Every row comes from one small tree of marks. The marks that hang from a mark follow it in brackets, in alphabetical order. Every link used is in the known rows. Which tree was each row made from?
Known rows
katu(nipubut): [ 0.24  0.06 -0.22 -0.14 -0.23 -0.27  0.31  0.47  0.21 -0.07  0.32  0.01
  0.32  0.15  0.05 -0.14  0.10  0.17 -0.10 -0.13 -0.21 -0.04  0.12 -0.06]
poka(nipubut(katu)): [ 0.14  0.15 -0.14 -0.14 -0.04 -0.27  0.12  0.37  0.29 -0.22  0.09  0.24
  0.24 -0.09  0.12  0.06  0.04 -0.02 -0.06 -0.11 -0.22 -0.16  0.06 -0.02]
gazo(rubaz(bevasas(suda) mufevuv)): [ 0.29  0.20 -0.45  0.08  0.00 -0.26  0.06  0.31  0.09 -0.25 -0.02 -0.11
  0.17  0.51 -0.05 -0.02  0.04 -0.03 -0.34 -0.21 -0.05  0.08  0.30  0.31]
bevasas(rubaz(gazo mufevuv(poka(nipubut))) suda): [ 0.27  0.11 -0.27  0.16  0.04 -0.03  0.21 -0.05  0.17 -0.22  0.09 -0.27
  0.13  0.20 -0.07  0.13  0.05 -0.11 -0.32 -0.26 -0.17  0.12  0.23  0.43]
gazo(rubaz(bevasas mufevuv(poka))): [ 0.29  0.26 -0.47 -0.08 -0.20 -0.13  0.11  0.41  0.03 -0.06  0.12 -0.19
  0.18  0.38 -0.02 -0.18  0.08 -0.09 -0.33  0.05 -0.14  0.17  0.18  0.30]
poka(mula nipubut(katu)): [ 0.07  0.21 -0.08 -0.08 -0.07 -0.36  0.10  0.05  0.29 -0.24  0.11  0.41
  0.36  0.00  0.18  0.04  0.08 -0.10 -0.05 -0.09 -0.41 -0.23 -0.01  0.09]
mufevuv(poka(mula nipubut) rubaz(gazo)): [ 0.06  0.15 -0.52  0.07 -0.31  0.07  0.27 -0.22  0.09  0.07  0.45  0.29
  0.32 -0.10  0.01 -0.20  0.17 -0.15 -0.19 -0.09 -0.52 -0.02 -0.13  0.28]
bevasas(rubaz(gazo mufevuv(poka(mula nipubut))) suda): [ 0.22  0.15 -0.22  0.22  0.02 -0.09  0.20 -0.27  0.16 -0.24  0.10 -0.17
  0.24  0.24  0.00  0.12  0.08 -0.16 -0.31 -0.22 -0.29  0.07  0.20  0.52]
bevasas(rubaz(gazo mufevuv(poka)) suda): [ 0.29  0.09 -0.34  0.26  0.02 -0.11  0.21  0.13  0.16 -0.28  0.04 -0.37
  0.09  0.22 -0.06 -0.02  0.04  0.00 -0.36 -0.27 -0.04  0.18  0.35  0.42]
nipubut(poka): [ 0.22  0.02 -0.03  0.09 -0.27 -0.18  0.26  0.37  0.21 -0.45 -0.01  0.12
  0.09  0.00  0.06 -0.06  0.09  0.18 -0.12 -0.12  0.16  0.01  0.17 -0.04]
mula(poka(nipubut)): [ 0.17 -0.02  0.17 -0.06 -0.27  0.06  0.20  0.26  0.21 -0.15  0.14  0.19
  0.37  0.03  0.04 -0.05  0.13 -0.01 -0.09 -0.01 -0.07  0.04  0.03 -0.05]
bevasas(rubaz): [ 0.32  0.09 -0.20  0.11 -0.39 -0.31  0.19  0.32  0.31 -0.21  0.17  0.04
  0.17  0.18 -0.13  0.16  0.05  0.10 -0.18 -0.20  0.06  0.05  0.25  0.05]
rubaz(bevasas(suda) gazo mufevuv(poka(mula nipubut))): [ 0.20  0.23 -0.42  0.12  0.12  0.08  0.20 -0.06  0.04  0.10  0.02  0.00
  0.31  0.22  0.15 -0.02  0.08 -0.39 -0.34 -0.16 -0.20  0.03  0.04  0.46]
terok(rubaz): [ 0.18  0.03 -0.21 -0.12 -0.26 -0.33  0.19  0.57  0.29  0.00  0.05  0.13
  0.22  0.20 -0.07 -0.15  0.09  0.09 -0.13 -0.24  0.11 -0.04  0.27  0.02]
gazo(rubaz(bevasas(suda) mufevuv(poka))): [ 0.27  0.19 -0.53  0.03 -0.10 -0.13  0.07  0.31  0.02 -0.25  0.12 -0.27
  0.18  0.43  0.05 -0.04  0.08 -0.05 -0.38 -0.16 -0.16  0.08  0.26  0.31]
gazo(rubaz(bevasas)): [ 0.34  0.22 -0.45 -0.03 -0.28 -0.26  0.12  0.43  0.15 -0.11  0.11  0.10
  0.20  0.29 -0.18 -0.01  0.05  0.00 -0.26 -0.16 -0.02  0.00  0.17  0.11]
bevasas(rubaz(mufevuv) suda): [ 0.27  0.06 -0.22  0.24 -0.09 -0.31  0.13  0.17  0.25 -0.41  0.06 -0.19
  0.15  0.41  0.04  0.19  0.04  0.08 -0.28 -0.30  0.01  0.11  0.39  0.25]
mufevuv(poka rubaz): [ 0.11  0.04 -0.64  0.03 -0.51 -0.01  0.21  0.33  0.11 -0.08  0.53  0.03
  0.19 -0.03  0.15 -0.20  0.17  0.12 -0.20 -0.09 -0.23  0.05  0.08 -0.01]
suda(bevasas(rubaz(mufevuv))): [ 0.28  0.20 -0.09  0.18 -0.36 -0.15  0.10  0.38  0.27 -0.32  0.08 -0.26
  0.07  0.28 -0.16 -0.10  0.05 -0.04 -0.23 -0.04  0.17  0.28  0.30  0.11]
mufevuv(poka rubaz(bevasas)): [ 0.16  0.14 -0.80  0.05 -0.51  0.10  0.20  0.38  0.08  0.20  0.53  0.11
  0.18 -0.03  0.14 -0.05  0.15 -0.01 -0.27 -0.10 -0.11  0.06  0.07 -0.01]
terok(rubaz(gazo mufevuv(poka)) suda(bevasas)): [ 0.17  0.11 -0.07 -0.19 -0.10  0.07  0.18  0.56  0.15  0.15 -0.02 -0.31
  0.03  0.16 -0.04 -0.80  0.09  0.05 -0.25 -0.02  0.07  0.15  0.34  0.19]
poka(nipubut): [ 0.21  0.09 -0.09 -0.11 -0.27 -0.16  0.19  0.27  0.25 -0.15  0.16  0.29
  0.31  0.13  0.01  0.09  0.08 -0.07 -0.09 -0.13 -0.11 -0.11 -0.02 -0.05]
rubaz(bevasas(suda) gazo mufevuv(poka)): [ 0.27  0.16 -0.54  0.16  0.11  0.07  0.22  0.38  0.03  0.06 -0.03 -0.25
  0.15  0.19  0.10 -0.15  0.04 -0.23 -0.40 -0.19  0.09  0.14  0.21  0.35]
gazo(rubaz): [ 0.28  0.12 -0.28 -0.02 -0.28 -0.36  0.12  0.36  0.18 -0.37  0.10  0.04
  0.20  0.29 -0.17 -0.18  0.07  0.14 -0.19 -0.16 -0.15 -0.01  0.17  0.11]

Write each row's tree
[ 0.33  0.26 -0.41 -0.03 -0.11 -0.26  0.10  0.41  0.10 -0.07 -0.01 -0.04
  0.19  0.47 -0.12 -0.16  0.04 -0.09 -0.31 -0.03 -0.06  0.16  0.21  0.31]	gazo(rubaz(bevasas mufevuv))
[ 0.17  0.11 -0.90  0.22 -0.23  0.17  0.24  0.25  0.04  0.13  0.40  0.00
  0.13 -0.09  0.05 -0.07  0.11 -0.06 -0.36 -0.32 -0.08  0.04  0.13  0.16]	mufevuv(poka rubaz(bevasas(suda) gazo))
[ 0.00  0.21 -0.57  0.03 -0.11 -0.02  0.20 -0.13  0.13  0.02  0.38  0.25
  0.25 -0.29  0.09 -0.24  0.14 -0.11 -0.17 -0.08 -0.64 -0.07 -0.07  0.30]	mufevuv(poka(mula nipubut(katu)) rubaz(gazo))
[ 0.27  0.12 -0.33 -0.26  0.01  0.04  0.25  0.57  0.12  0.57 -0.04 -0.10
  0.11  0.21  0.04 -0.56  0.07 -0.04 -0.31 -0.04  0.06  0.07  0.31  0.31]	terok(rubaz(bevasas gazo mufevuv(poka)) suda)
[ 0.12  0.14 -0.03 -0.14 -0.12  0.01  0.17  0.33  0.15  0.12 -0.02 -0.19
  0.12  0.21  0.01 -0.83  0.11  0.00 -0.24  0.00 -0.05  0.11  0.29  0.28]	terok(rubaz(gazo mufevuv(poka(mula))) suda(bevasas))
[ 0.33  0.08 -0.27  0.33  0.09 -0.24  0.19  0.13  0.22 -0.30 -0.09 -0.23
  0.09  0.32 -0.16  0.03  0.00  0.00 -0.32 -0.34  0.06  0.17  0.37  0.42]	bevasas(rubaz(gazo mufevuv) suda)
[ 0.29  0.12  0.07 -0.02 -0.34 -0.09  0.11  0.39  0.27 -0.19  0.11 -0.16
  0.05  0.30  0.02 -0.30  0.04  0.18 -0.21 -0.05  0.11  0.14  0.35 -0.01]	terok(suda(bevasas(rubaz(mufevuv))))
[ 0.02  0.12 -0.49 -0.02 -0.50  0.01  0.20 -0.17  0.12 -0.05  0.60  0.33
  0.36  0.00  0.20 -0.04  0.21 -0.06 -0.15 -0.05 -0.57 -0.08 -0.10  0.10]	mufevuv(poka(mula nipubut) rubaz)
[ 0.21  0.17 -0.86  0.12 -0.32  0.17  0.28  0.34  0.06  0.30  0.39  0.06
  0.13 -0.14 -0.05 -0.22  0.11 -0.10 -0.31 -0.14 -0.07  0.12  0.05  0.15]	mufevuv(poka rubaz(bevasas gazo))
[ 0.08  0.14 -0.03  0.11 -0.04 -0.39  0.14  0.18  0.25 -0.55 -0.07  0.23
  0.12 -0.19  0.22 -0.12  0.07  0.16 -0.09 -0.10 -0.13 -0.12  0.18  0.10]	nipubut(katu poka(mula))
[ 0.29  0.09  0.03 -0.01 -0.49 -0.09  0.12  0.39  0.31 -0.21  0.23 -0.06
  0.06  0.14 -0.03 -0.17  0.05  0.25 -0.17 -0.15  0.14  0.00  0.32 -0.16]	terok(suda(bevasas(rubaz)))
[ 0.31  0.09 -0.28 -0.22 -0.06 -0.08  0.26  0.59  0.24  0.52 -0.05  0.20
  0.13  0.11 -0.12 -0.37  0.03  0.06 -0.24 -0.24  0.19 -0.08  0.29  0.11]	terok(rubaz(bevasas gazo) suda)
[ 0.18  0.26 -0.40 -0.03 -0.08 -0.13  0.06 -0.11  0.03 -0.21  0.17 -0.03
  0.32  0.44  0.11  0.08  0.12 -0.18 -0.34 -0.11 -0.41 -0.03  0.11  0.41]	gazo(rubaz(bevasas(suda) mufevuv(poka(mula nipubut))))
[ 0.25  0.20 -0.45  0.07  0.14  0.15  0.22  0.20  0.05  0.12  0.01 -0.14
  0.21  0.17  0.09  0.01  0.05 -0.34 -0.35 -0.17 -0.06  0.08  0.09  0.36]	rubaz(bevasas(suda) gazo mufevuv(poka(nipubut)))
[ 0.09  0.22 -0.74 -0.10 -0.28  0.07  0.14  0.26  0.13  0.20  0.52  0.22
  0.18 -0.24  0.21  0.09  0.13 -0.10 -0.20 -0.05 -0.39 -0.07  0.00  0.02]	mufevuv(poka(nipubut(katu)) rubaz(bevasas))
[ 0.26  0.13 -0.46  0.08  0.21 -0.15  0.21  0.47  0.18  0.23 -0.22 -0.04
  0.16  0.31 -0.13 -0.18  0.03 -0.19 -0.34 -0.31  0.21  0.12  0.36  0.40]	terok(rubaz(bevasas(suda) gazo mufevuv))
[ 0.22  0.30 -0.06  0.17 -0.26  0.04  0.16 -0.05  0.19 -0.19  0.13 -0.22
  0.16  0.14 -0.18 -0.16  0.08 -0.28 -0.25  0.01 -0.14  0.23  0.10  0.35]	suda(bevasas(rubaz(gazo mufevuv(poka(mula nipubut)))))
[ 0.29  0.14 -0.05  0.00 -0.28  0.08  0.18  0.34  0.18 -0.07  0.14 -0.35
  0.00  0.14 -0.04 -0.46  0.05  0.10 -0.27 -0.01  0.05  0.20  0.30  0.13]	terok(suda(bevasas(rubaz(gazo mufevuv(poka)))))
[ 0.30  0.15 -0.49  0.08 -0.17 -0.25  0.07  0.33  0.14 -0.29  0.12  0.04
  0.20  0.34 -0.10  0.13  0.05  0.05 -0.30 -0.35 -0.04 -0.10  0.26  0.12]	gazo(rubaz(bevasas(suda)))
[ 0.08  0.26 -0.40 -0.01  0.09 -0.10  0.07  0.06  0.10 -0.09  0.13  0.03
  0.30  0.17  0.42  0.14  0.09 -0.26 -0.27 -0.10 -0.34 -0.10  0.11  0.30]	rubaz(bevasas(suda) mufevuv(poka(mula nipubut(katu))))
[ 0.28  0.23 -0.18  0.20 -0.27  0.03  0.17  0.36  0.18 -0.22  0.08 -0.45
  0.01  0.10 -0.21 -0.28  0.05 -0.13 -0.28 -0.03  0.13  0.33  0.25  0.25]	suda(bevasas(rubaz(gazo mufevuv(poka))))
[ 0.26  0.14 -0.42  0.14  0.00 -0.15  0.12  0.45  0.13 -0.09 -0.02 -0.02
  0.22  0.42  0.19  0.08  0.04 -0.12 -0.31 -0.22  0.15  0.07  0.26  0.17]	rubaz(bevasas(suda) mufevuv)
[ 0.18  0.37 -0.40 -0.15 -0.02 -0.20  0.04  0.07  0.07 -0.07  0.10  0.00
  0.26  0.23  0.08 -0.10  0.09 -0.20 -0.27  0.09 -0.52  0.01  0.08  0.43]	gazo(rubaz(bevasas mufevuv(poka(mula nipubut(katu)))))
[ 0.08  0.11  0.02 -0.22 -0.31 -0.07  0.11  0.36  0.18  0.01  0.13 -0.15
  0.18  0.31  0.21 -0.65  0.15  0.09 -0.20  0.04 -0.07  0.05  0.32  0.11]	terok(rubaz(mufevuv(poka(mula))) suda(bevasas))
[ 0.16  0.17 -0.49  0.08  0.09 -0.10  0.20  0.22  0.11  0.22 -0.07 -0.09
  0.24  0.27  0.02 -0.21  0.09 -0.24 -0.35 -0.24 -0.02  0.06  0.29  0.49]	terok(rubaz(bevasas(suda) gazo mufevuv(poka(mula))))
[ 0.27  0.17  0.03 -0.10 -0.24  0.16  0.18  0.17  0.20 -0.04  0.18 -0.23
  0.04  0.10 -0.04 -0.34  0.06  0.00 -0.23  0.02 -0.08  0.13  0.19  0.14]	terok(suda(bevasas(rubaz(gazo mufevuv(poka(nipubut))))))
